Each row was made from one small tree. The marks that hang from a mark follow it in brackets, in the order of their numbers. Every link used is in the known rows. Write each row's tree.
Known rows
K529[K8[K563]]: [ -6  -1 -21   4  -1   1   1 -14   0   4   5   2  -5   1 -11  -8   2   1
  -7  -2  -6   6 -11   0  -4  -9 -11]
K742[K8]: [-13  10  -9  -2  -3   1  -5 -19 -12  -3  -4   3  -6 -15 -10  -6  -1  -2
 -14   7  -7 -18 -14   9  -7 -12  -7]
K996[K8[K248 K367 K529 K656]]: [  9  -5   1   3   4  -1 -27  32   1   1   4  -2   4  12  24  -6   4   0
  -1  -6  -2   4  -4   3   8   7   5]
K563[K299[K248]]: [ -8  37  31  -1  -1   9 -15 -18 -11 -14   8   3  -1   4 -20  -8  -5   2
 -10   4  -2 -13  -7  10 -11  -5  -4]
K8[K248 K367 K529 K563[K299] K742 K996]: [ 13 -22 -10   3   3  -6  18  20  14   1  -1 -10   8  18   2  11  -2   8
  23  -4   9  11  16 -21  -7  29  16]
K8[K367]: [ -8   2  -5  -1  -2   6  -4  -2  -9   3   9  -7  -6 -11 -12  -3  -2   4
   2   2   2   9 -12   4 -11  -7   0]
K529[K8[K248]]: [ -6  10   5   6   0   5 -12   0  -4   6   5   9   1  11  -3 -14   4  -5
 -14 -10 -13  -6 -10   5  -4 -12  -9]
K996[K8[K248 K367 K656 K742]]: [ 5  2  3  7  2 -2 -9 38  1 10 12  2  1 23 20 -3 -1 -6 -1 -2 -1 15  5  2
 -1  6  2]
K742[K8 K299[K563]]: [-12   9   1 -11  -6   7  -6 -47  -9  -3 -11   4  -3 -27  -8  -6   0  -9
 -12   9  -5 -27  -5   6   1 -14 -14]
K248[K8]: [-12  12   2  -2  -1   1   2 -14  -6  -6   4  10  -3 -25 -21  -8  -1  -5
 -10   5  -2  -6 -14  10  -1 -13  -7]
K8[K742[K299] K996]: [ -4   5  -1   0  -4   2   6  -1   1   4  -2  -8   1   2  -9  -1  -6  -1
   0   5   3   0   2  -9 -10  -3  -3]
K529[K8[K248 K367 K563 K742[K299]]]: [  5  -8  -6   2  -3  -3  17   6   2  16   4   1   3  16  10  -8  -2  -2
   3  -8  -5  16   4 -11  -2   3  -3]
K563[K8[K248 K529 K656 K996] K299[K742]]: [ 12  10  10   0   4  -3 -32   4   9 -16  -1   8   5  14  16  14   4   9
   4  -7   2 -20  17   1   7  14   6]
K8[K248 K367 K563 K656 K742[K299] K996]: [ 15 -24 -11  -1   3  -7   6  16  13  14  -7  -9   3   9  15  -3  -4  -1
  18  -5  11  15  14 -31  -7  21   9]
K248[K8[K367 K529 K563 K656 K742]]: [  9 -24 -17  -1   5 -14  20  10   8   2   0   4  -2 -14   4   5   2   3
  12   4   9  19  -4 -12  11   7  10]
K742[K299[K563[K8[K367 K529 K656]]]]: [  2  -6  -4 -10  -3   5 -20 -21   1  -1   0  -1  -2 -24  13   4   3   6
   6   2   9 -10   3  -5  13  -7  -4]
K299[K742[K8[K248]]]: [ -9  16  21  -1  -2   4  -6 -16 -10  -2  -8  11  -3   5  -6  -2   3 -10
 -15   0 -16 -17  -6  17  -2  -8  -7]
K996[K8[K248 K367 K529 K563 K742]]: [  6 -16  -7   7  -1  -3  13  36   6   9   6  -5   4  24  14   2   1  -2
   6  -3  -1  19   6  -1   4  14   3]
K248[K8[K367 K742]]: [ -7   1  -1   1  -1  -3  25   2  -5   3   8   7  -2 -17 -14   3  -4  -2
   3   6   2  15  -5   6  -1  -7   2]
K656[K8[K996]]: [-10  -3 -19   1   1   8  -8  -2   3  -1   0 -13  -7 -13 -14   2   3   0
  -5  -2   3  -9   1   3  -9 -17  -3]
K299[K742[K8[K367]]]: [ -7   9   4  -3  -3   2   2 -22 -15  -2  -5   4  -6  -8  -8   7   0  -2
  -5   5  -9  -1  -8  20  -1 -10  -2]
K656[K8[K529]]: [ -9  -3 -11  -2   1   8 -11   4   1  -3   4 -11  -8  -8  -4   0   9   2
  -9  -3   0 -14  -8   5   3 -21  -2]
K8[K248 K529 K656 K742[K299] K996]: [ 12 -10  10   1   3  -5 -14  22  12   5 -11  -5   8  15  19  -5   2  -1
   3  -7   3  -9   5 -24   4   9   8]
K996[K8[K529 K742]]: [ -4   7  -1   7  -3   1  -1  26  -1   0   9  -2   1  18   5   1   2  -1
 -10   5  -5   5  -5  11   6  -4  -4]

Which tree is each row?
[  3  -8  -5  11   2  -1  14  18   3  15   1   1   8  15   2   1  -1   0
   5 -11  -4  17   6  -4  -7   1   4]  K529[K8[K248 K367 K742 K996]]
[  3  26  32  -3  -1   4  -9 -12  -8 -16   5   5   4   6   2  17  -2  14
   3  -1   2  -3   8  21   9   1   5]  K563[K8[K367 K529] K299[K248 K742]]
[  3 -15 -26  -4   3  -9  -9 -13   1  -4 -11  -1  -7 -12   8  -4   4   3
  -4   6  -1 -14 -13  -9   5   2   1]  K742[K8[K529 K563 K656]]
[ 13  -5 -24  -2   3  -6 -21  13   4 -11   9  -6  -1   9  15   3   1   9
   8   4   5   9   1   1   5  16   5]  K996[K8[K367 K529 K563[K299] K656]]
[ -3  11  28  -1   0   1   7 -27  -7  -8 -20   4   2   2 -10   1   2  -4
 -11   4  -9  -9  -9  16   8  -7  -3]  K299[K248 K742[K8[K529 K563]]]
[  6  -2 -14  -6   6 -10  -9 -12   6 -18   1   9  -3 -17  -4  -2   3   4
   2   5   5  -9  -7  -7   8   8   3]  K248[K8[K529 K563[K299] K656]]
[ -1  35  37  -1  -2   6 -15 -16  -6 -19   3  10   3  10  -2  12   0  10
  -7   1  -2 -16   5  21   9  -3  -2]  K563[K8[K529] K299[K248 K742]]
[ 10 -35 -12   6   3  -6  24  27  14  12  -7 -12   7  13   3   7   0   3
  21  -6   8  18  10 -23  -4  21  13]  K8[K248 K367 K529 K563 K742 K996]
[ 4 -2 -2  1 -5 -1 10 23  2 11  7 -4  3 21 14 -6 -5 -7  2 -1 -2 16 11 -3
 -2 11 -4]  K996[K8[K248 K367 K563 K742[K299]]]
[-10  23  34   4   0   2  20  -7  -7  -1  -1  12   3  -9 -20  -7  -5  -8
 -11   5  -2   2  -9  11   0 -14  -4]  K299[K248[K8[K742]]]
[ -1  -6 -14   3   3   2  11  12  15   1   4  -7  -3  15  -5   7   0  -3
   5  -4   5  -7  22 -13 -13   7   2]  K656[K8[K248 K563[K299] K742 K996]]
[  4  -5  18  -4   1   5  -5   3   4  13   2   3   0   4  14  -3   1  -8
   7  -2   4   4   8 -17   0   3   1]  K8[K248 K367 K656 K742[K299[K563]]]
[ -1  -7 -11  -6  -3  -7  31  -9  -1   4   1   3  -1 -18  -8  -1  -6  -2
   7   7   6  16   1  -6   1   1  -1]  K248[K8[K367 K563 K742[K299]]]
[  4  -9   8  -1   2  -1   0  -6  -4  -2 -18   0   6  -1   2   9   3  -1
   2  -5  -8  -6   1  11   3   3   8]  K299[K742[K8[K248 K367 K529 K996]]]
[ -6  15  39  -9  -1   9   1 -39  -4  -9 -14   9   8 -30 -14  -8   1  -9
  -9   3   0 -17  -7   8  15 -17  -9]  K742[K299[K248[K8[K529]] K563]]
[ -2  -6 -19   6  -4  -1  16  20   0   8  12  -6  -3  13   1   4  -5  -1
   4   7   2  27   4   4  -4   5  -4]  K996[K8[K367 K563 K742]]
[ -4 -16 -16  -2   2   6   4   8   5   9   5 -11  -8  -3  -1  -3   4  -3
   4  -8   4   2   6  -7  -8  -5   0]  K656[K8[K248 K367 K563]]
[  6   6  -6  -6   4  -7  -4 -25  -6  -7  -5   2  -3 -11   2  -2  -6   5
   3   7   3  -5  -2  -2  -6  10   5]  K742[K8[K367 K563[K299[K248]] K656]]
[ -3  -6 -16   2  -2   0 -11   2   4  -5  -1  -5   2 -13   0   8   1  12
   1  -1   7 -10   2   0   2  -3   0]  K563[K8[K529 K996]]
